Each row was made from one small tree. The marks that hang from a mark follow it in brackets, in the order of their numbers. Every link used is in the known rows. Write each row's tree.
Known rows:
q741[q552[q162 q334 q910[q995]]]: [ 0.92 -3.97 -1.29  0.49  0.52  1.71  0.66  0.43  5.70 -2.73 -3.47  0.43
  2.39  0.59  1.80 -1.89 -4.62  0.89 -1.07 -1.98  2.45 -1.47 -3.24  4.00
 -2.02]
q741[q552[q910[q995]]]: [ 0.92 -3.99  0.14 -0.68  2.99 -0.48  0.30  0.68  3.84 -1.47 -2.29 -0.05
  1.91  1.76  0.98 -1.30 -0.97 -0.61  1.16 -2.16  0.76 -0.03 -2.15  2.42
 -1.03]
q995[q423 q893]: [-1.13 -0.86 -1.41 -1.21 -1.11 -0.86  0.31  2.44  1.97  0.30 -0.08  0.38
  1.33 -0.25 -0.08 -1.63  0.88  0.90  1.61 -0.34 -0.05 -2.58 -0.56  0.62
 -0.68]
q552[q162 q334]: [-1.35 -0.74 -2.53 -0.18 -0.91  2.82  0.19 -0.33  4.09 -1.51 -1.36  1.10
  2.29 -0.91  1.04 -0.91 -3.54  0.94 -0.92 -0.88  0.32 -1.21 -2.17  2.72
 -2.38]
q910[q995]: [ 0.31 -1.52 -0.75 -0.96  1.88  2.74  0.58 -0.18  3.92 -2.00 -2.08  0.08
  1.59  0.67  1.76 -0.55  0.01 -2.08  1.02 -1.39 -0.78 -1.14 -0.60  1.29
 -0.70]
q995[q893]: [-2.11 -0.88 -2.69 -2.51  0.46 -0.76  0.51  1.15  2.40 -0.04 -0.10  0.29
  1.00 -1.67  0.75  0.57 -0.73  0.06  0.86 -1.23 -1.54 -3.62 -0.46  1.27
 -0.86]
q910[q552[q334[q299] q741] q995[q423]]: [ 0.17 -3.78 -0.34 -0.16 -2.82  4.25 -1.40  1.61  6.15 -4.67 -5.90  2.40
  2.83  1.42  0.85 -5.05 -0.68  2.53  1.19 -0.33  1.70  0.21 -2.31  2.54
 -1.93]
q552[q162 q334 q741]: [-1.62 -1.88 -2.22 -1.88 -1.39  1.90 -0.35 -0.91  4.07 -3.23 -2.71  1.66
  1.12  0.35  1.42 -2.48 -4.14  1.51 -1.39 -1.71 -0.54 -2.14 -2.01  3.03
 -3.46]
q334[q299]: [-0.98  0.88  0.16 -1.22  0.30  2.44 -1.06  1.11  1.37 -1.52 -1.21  0.80
  2.18 -0.95  0.90  0.90 -0.17  0.29  2.00 -0.30 -2.40  0.07 -0.47  0.64
 -2.14]
q37[q970[q299[q334]]]: [-3.49  2.02 -2.39 -3.33  0.03  1.28  0.38  0.83  3.54  1.71 -0.42  1.56
  4.21 -0.23  1.60  1.76  2.98  1.48  2.08 -1.90 -0.44 -1.53 -0.30 -0.93
  1.75]
q910[q552 q995[q423]]: [ 0.04 -3.72 -0.75  1.64  0.06  3.54  0.15  1.56  4.18 -1.48 -3.81  0.76
  3.75  2.01  0.26 -4.03  0.96  0.14  1.77  0.19  3.41 -0.49 -0.35  0.79
  0.26]
q552[q162 q334 q910]: [-0.67 -3.43 -1.37 -0.38 -1.93  1.62  1.27 -0.14  3.80 -2.60 -1.79  2.46
  2.32 -0.78  1.20 -1.54 -3.89  1.85  0.18 -0.80  2.37 -1.55 -3.61  2.49
 -2.14]
q37[q970[q299]]: [-1.41  0.18 -1.73 -1.99  0.58  0.07 -0.88  0.25  2.86  1.77 -0.69  1.02
  2.15 -1.43  2.37  1.51  1.06  1.01  3.16 -1.12 -0.29 -1.19 -0.63 -1.56
  0.18]
q741[q552[q162 q334[q299] q910[q995]]]: [ 0.80 -2.52 -0.26 -0.08  0.10  2.99 -0.48  1.69  5.45 -3.50 -4.15  0.48
  3.10 -0.42  1.52 -0.58 -4.38  1.86  0.05 -1.26  0.92 -0.39 -3.47  3.85
 -2.88]
q552[q334 q910[q995[q893[q854]]]]: [-1.90 -5.46 -0.67 -1.06 -2.71  1.14  1.23  1.21  7.25 -2.16 -1.78  1.34
  1.33 -2.66  3.12 -0.83 -0.76  0.61  0.81 -1.65  1.74 -3.21 -3.66  4.47
 -0.48]
q552[q334]: [-0.85 -1.12 -2.23 -0.66 -0.89  1.47  0.79 -0.16  4.04 -1.17  0.09  1.31
  1.31 -1.49  0.59 -1.18 -1.61 -0.27 -0.28 -1.56 -0.26 -0.95 -2.55  1.81
 -1.62]
q741[q552[q162]]: [-1.07  0.26 -1.72 -0.80  2.22  0.45 -1.47  0.73  1.47  0.48 -1.56 -1.02
  2.59  1.37  0.04 -0.27 -3.19  1.22 -0.60 -0.70 -0.38 -0.11 -0.34  1.76
 -2.56]
q552[q162 q334 q741 q910]: [-1.87 -4.29 -0.80 -1.81 -2.11  0.50  0.69 -1.06  4.05 -4.38 -2.93  3.20
  1.74  1.12  1.85 -2.87 -4.63  2.58  0.67 -1.60  1.75 -1.61 -3.70  2.96
 -2.97]
q552[q162 q334 q741 q910[q995[q423]]]: [ 0.17 -5.38  0.76  0.25 -2.37  2.09  1.37  0.56  6.29 -5.80 -4.71  2.56
  2.37  2.70  2.06 -4.45 -3.47  1.84  0.33 -0.77  4.25 -0.58 -4.42  2.65
 -2.18]
q589[q162]: [-1.77  0.77 -0.34 -0.16 -0.34  1.72 -0.65  0.77  2.53  0.87  0.06  2.41
  0.87 -0.88 -0.04  0.68 -0.90  0.71  2.08 -0.86 -1.30 -1.50 -0.71  1.10
 -1.09]
q910[q552[q162 q741] q995[q893]]: [-2.76 -4.72 -2.71 -2.76  0.75  2.01 -1.58  0.10  5.39 -2.99 -6.37  0.88
  1.85  1.02  2.75 -1.72 -2.61  1.41 -0.47 -0.68  0.53 -5.30  1.26  3.53
 -1.77]
q970[q299[q334]]: [-3.55  1.68 -2.71 -3.01  1.12  1.62  0.43  1.01  3.08  1.57  0.81  1.15
  3.41  0.64  1.02  0.70  2.11  0.24  1.84 -0.99 -1.03 -0.76 -0.69  0.94
  0.58]
q741[q552[q162 q910[q995[q893]]]]: [-0.58 -3.62 -0.94 -1.55  2.10 -0.69  0.22  1.92  4.13 -1.42 -3.60 -0.30
  2.02  0.33  2.06  0.52 -3.44  0.98 -0.13 -1.58  0.68 -4.31 -1.40  3.49
 -1.48]
q552[q162 q334 q910[q995]]: [ 0.06 -4.74 -1.05  0.70 -0.61  3.03  2.24 -0.19  6.04 -4.32 -3.25  1.90
  2.61 -0.37  2.51 -1.36 -3.69 -0.17  0.13 -0.75  2.92 -2.19 -3.47  3.28
 -1.45]

Write each row's tree:
[ 0.36 -3.44  0.11 -0.05 -3.26  1.11  1.64  3.85  5.95 -3.96 -3.38  1.60
  1.95 -2.17  1.16 -1.34 -0.49  1.96  2.49 -0.94  1.70 -2.37 -3.70  2.73
 -0.85] : q552[q334[q299] q910[q995[q423 q893]]]
[-1.29 -4.98 -0.65 -2.30 -1.75 -1.24  1.12 -0.80  4.20 -3.86 -1.71  2.66
  0.86  0.07  1.48 -3.44 -3.10  1.77  1.55 -2.37  0.39 -1.50 -3.80  2.45
 -2.32] : q552[q334 q741 q910]
[ 1.37 -4.14 -1.08 -0.25  0.91  0.48  1.22  0.75  5.79 -2.27 -1.37  1.25
  1.42 -0.08  1.29 -1.96 -2.58  0.05  0.08 -2.87  1.55 -0.83 -3.93  3.34
 -1.06] : q741[q552[q334 q910[q995]]]
[-1.39 -4.67 -4.36 -1.47 -1.04  1.72  0.40  0.85  6.63 -1.52 -3.23  1.42
  1.80 -2.05  1.23 -1.54 -1.95  0.49 -0.37 -1.70  1.69 -4.83 -1.26  4.16
  0.08] : q910[q552[q334] q995[q893]]
[-0.98 -3.03 -2.10 -0.28 -0.28  0.30 -0.02  0.70  2.90 -1.34 -1.58  0.86
  2.41 -0.31  0.47 -1.76 -4.60  2.89 -0.73 -1.63  2.02 -1.06 -3.97  3.23
 -2.62] : q741[q552[q162 q334 q910]]
[-1.34 -3.10  0.64 -2.36 -2.15  1.98 -0.11  0.16  3.71 -5.37 -4.05  2.73
  2.13 -0.45  2.06 -1.53 -3.95  3.63  1.35 -0.69  0.04 -0.67 -3.38  2.76
 -4.02] : q552[q162 q334[q299] q741 q910]
[ 0.09 -4.73  1.08 -1.82 -1.39  2.09  0.84  0.36  6.35 -6.52 -4.55  2.26
  1.23 -0.59  2.76 -2.16 -2.51  0.92  2.34 -2.05 -0.34 -0.75 -3.65  3.22
 -2.03] : q552[q334[q299] q741 q910[q995]]
[-2.76 -1.01  0.42 -0.50 -2.32  0.01 -0.70  2.92  2.93  0.89 -0.41 -0.31
  2.24 -0.82  0.89 -1.93  2.17  1.34  2.01  0.87  0.24 -0.61 -1.31  1.65
 -1.08] : q995[q423 q893[q854]]
[-1.07 -3.46  0.58 -2.83 -2.19  0.66 -0.23  0.60  4.32 -4.79 -2.53  2.86
  1.36 -0.84  1.53 -2.36 -2.43  3.11  2.01 -1.54 -1.03 -0.72 -3.90  2.05
 -3.29] : q552[q334[q299] q741 q910]
[-2.38 -5.47 -3.90 -2.21 -1.07  2.74 -0.92 -0.11  7.10 -3.58 -6.19  1.90
  1.50  0.02  2.59 -2.42 -4.27  1.63 -1.70 -1.59  1.73 -5.26 -0.60  4.32
 -2.02] : q910[q552[q162 q334 q741] q995[q893]]
[-1.07 -6.17 -1.42 -3.51 -1.77 -0.98  1.40 -0.22  7.17 -4.74 -3.23  2.44
  0.16 -0.93  2.44 -1.81 -2.91  0.59  0.78 -3.45  0.08 -4.64 -3.49  3.95
 -1.53] : q552[q334 q741 q910[q995[q893]]]
[-1.69 -3.22 -3.68  0.38 -1.13  3.44 -0.51 -0.41  3.82 -1.35 -2.86  1.88
  3.24 -0.79  0.99 -2.48 -3.03  2.19 -0.98 -0.02  3.10 -2.26 -1.24  2.99
 -1.79] : q910[q552[q162 q334]]
[-2.90 -5.75  1.31 -3.31 -0.65 -0.89 -0.17  0.39  5.61 -3.66 -3.30  0.71
  0.70  0.08  3.62 -1.77 -0.28  0.35  2.46 -1.39 -0.16 -3.11 -1.93  3.98
 -0.71] : q552[q741 q910[q995[q893[q854]]]]
[-1.04 -3.76 -1.46 -1.15 -1.10  5.55 -2.21  0.25  6.22 -5.12 -7.17  2.38
  3.00  0.47  2.72 -2.46 -3.29  2.35 -0.43 -0.58  0.82 -2.00 -1.21  3.75
 -2.78] : q910[q552[q162 q334[q299] q741] q995]
[-2.59 -4.17 -3.02 -1.59 -1.31  2.64 -1.09 -1.30  4.14 -2.68 -4.43  2.65
  2.14  0.89  1.51 -3.62 -4.07  3.28 -1.14 -0.72  1.94 -2.43 -1.02  3.46
 -2.54] : q910[q552[q162 q334 q741]]
[-0.24 -2.81 -0.11 -0.74 -1.60  1.34  0.66  1.42  3.59 -2.93 -1.26  2.50
  2.21 -2.46  0.96 -0.61 -1.23  1.94  2.80 -0.80  0.23 -0.67 -3.96  2.39
 -1.95] : q552[q334[q299] q910]
[-1.50 -4.93 -1.16 -1.92 -0.28  0.58 -1.06  1.55  4.91 -2.09 -5.13  1.15
  1.72  2.65  0.96 -4.28 -0.16  1.62  1.18 -0.61  1.89 -3.36  0.31  2.15
 -0.59] : q910[q552[q741] q995[q423 q893]]
[-0.82 -2.40 -0.99 -0.86  1.28 -0.89 -0.65  0.82  1.33 -0.97 -1.49 -0.06
  2.42  1.07  0.75 -0.84 -3.40  2.28  0.86 -1.21  1.08 -0.56 -2.03  1.98
 -2.31] : q741[q552[q162 q910]]
[ 1.44 -3.62 -0.39  1.51 -0.89  2.01  0.37  1.74  5.32 -2.59 -3.54  0.75
  3.01  1.92  0.56 -3.65 -3.00  1.64 -0.05 -0.95  4.60  0.26 -4.24  2.66
 -1.45] : q741[q552[q162 q334 q910[q995[q423]]]]
[-1.51 -4.16 -1.28 -1.32  1.49  3.37 -1.97 -1.00  4.89 -3.82 -6.11  1.25
  2.75  3.04  2.17 -2.85 -3.10  0.43 -0.43 -0.54  1.76 -2.32  0.42  2.68
 -1.84] : q910[q552[q162 q741] q995]
[-1.39 -0.57 -0.71 -2.14 -1.74  3.21 -1.27  0.35  4.17 -3.71 -3.56  2.00
  2.01 -0.63  1.63 -1.08 -3.49  3.06 -0.05 -0.80 -1.56 -0.54 -1.76  2.61
 -4.34] : q552[q162 q334[q299] q741]
[-0.79 -4.56 -1.65  0.49 -2.01  4.54 -0.81  0.43  6.10 -4.18 -6.48  2.15
  3.22  3.05  1.29 -5.48 -2.81  2.08 -1.04  0.07  4.54 -1.12 -1.82  3.33
 -1.80] : q910[q552[q162 q334 q741] q995[q423]]
[-0.34 -0.74 -3.18 -0.31  0.35  1.47 -1.17  0.13  3.07 -0.01 -1.27  0.11
  2.18 -0.11 -0.13 -1.14 -4.36  1.94 -2.05 -1.43 -0.15 -0.77 -1.83  3.25
 -2.71] : q741[q552[q162 q334]]
[ 2.00 -3.78  0.19  1.32 -0.52  0.63  1.03  1.95  5.16 -1.94 -2.01  1.17
  2.35  1.71  0.10 -3.98 -1.62  0.85  0.79 -1.84  3.47  0.40 -4.77  2.36
 -0.68] : q741[q552[q334 q910[q995[q423]]]]
[ 1.98 -2.60  1.55  1.34 -1.03  1.77  0.17  3.50  5.52 -3.06 -3.37  0.74
  3.16  0.45 -0.16 -3.03 -1.33  1.99  1.92 -0.91  2.07  1.70 -4.50  2.42
 -1.62] : q741[q552[q334[q299] q910[q995[q423]]]]
[-1.88 -1.58 -2.36  0.24 -1.76  4.78 -1.74  1.17  3.32 -2.21 -3.94  1.80
  3.81 -1.74  0.80 -1.35 -3.22  3.35 -0.25  0.76  1.54 -1.48 -1.14  2.88
 -2.36] : q910[q552[q162 q334[q299]]]
[-0.40 -5.40 -0.65 -1.50 -0.89  2.09  0.76 -1.06  6.26 -6.13 -4.64  2.46
  1.51  1.23  3.16 -2.45 -4.48  0.94 -0.09 -1.62  2.20 -2.64 -3.47  3.44
 -2.54] : q552[q162 q334 q741 q910[q995]]
[-1.73 -5.05 -1.09 -1.40 -1.06 -0.60  0.09  1.80  6.71 -0.52 -1.53  0.58
  1.19 -1.83  2.46 -1.50 -1.03  1.39  0.19 -2.18  0.78 -2.83 -3.92  5.28
 -0.94] : q741[q552[q334 q910[q995[q893[q854]]]]]
[-0.35 -4.17 -1.56 -1.88 -0.49  4.43 -1.80  0.30  6.67 -4.52 -5.74  2.35
  1.83 -0.33  1.53 -3.33 -1.58  1.41  0.28 -1.65 -0.32 -1.43 -1.91  3.51
 -2.37] : q910[q552[q334[q299] q741] q995]
[ 0.70 -2.50 -0.92  2.19 -2.06  6.59 -1.16  2.78  5.66 -3.44 -5.93  1.41
  4.39 -0.18  0.75 -3.54 -1.43  2.14  0.44  1.34  3.80  0.14 -1.92  2.65
 -1.84] : q910[q552[q162 q334[q299]] q995[q423]]
[-1.94 -5.55 -1.52 -2.82 -1.62  0.35  1.23 -0.05  7.34 -5.35 -4.12  2.36
  0.64 -0.29  3.00 -1.19 -4.94  1.73 -0.14 -2.63  1.26 -5.39 -2.97  4.12
 -2.16] : q552[q162 q334 q741 q910[q995[q893]]]
[-0.86 -3.26 -0.99 -1.25 -1.85  2.73  1.14  1.92  6.00 -4.64 -4.98  1.43
  2.33 -2.86  2.66  0.62 -3.45  1.55  1.20 -0.93  0.46 -4.14 -2.71  3.87
 -1.42] : q552[q162 q334[q299] q910[q995[q893]]]
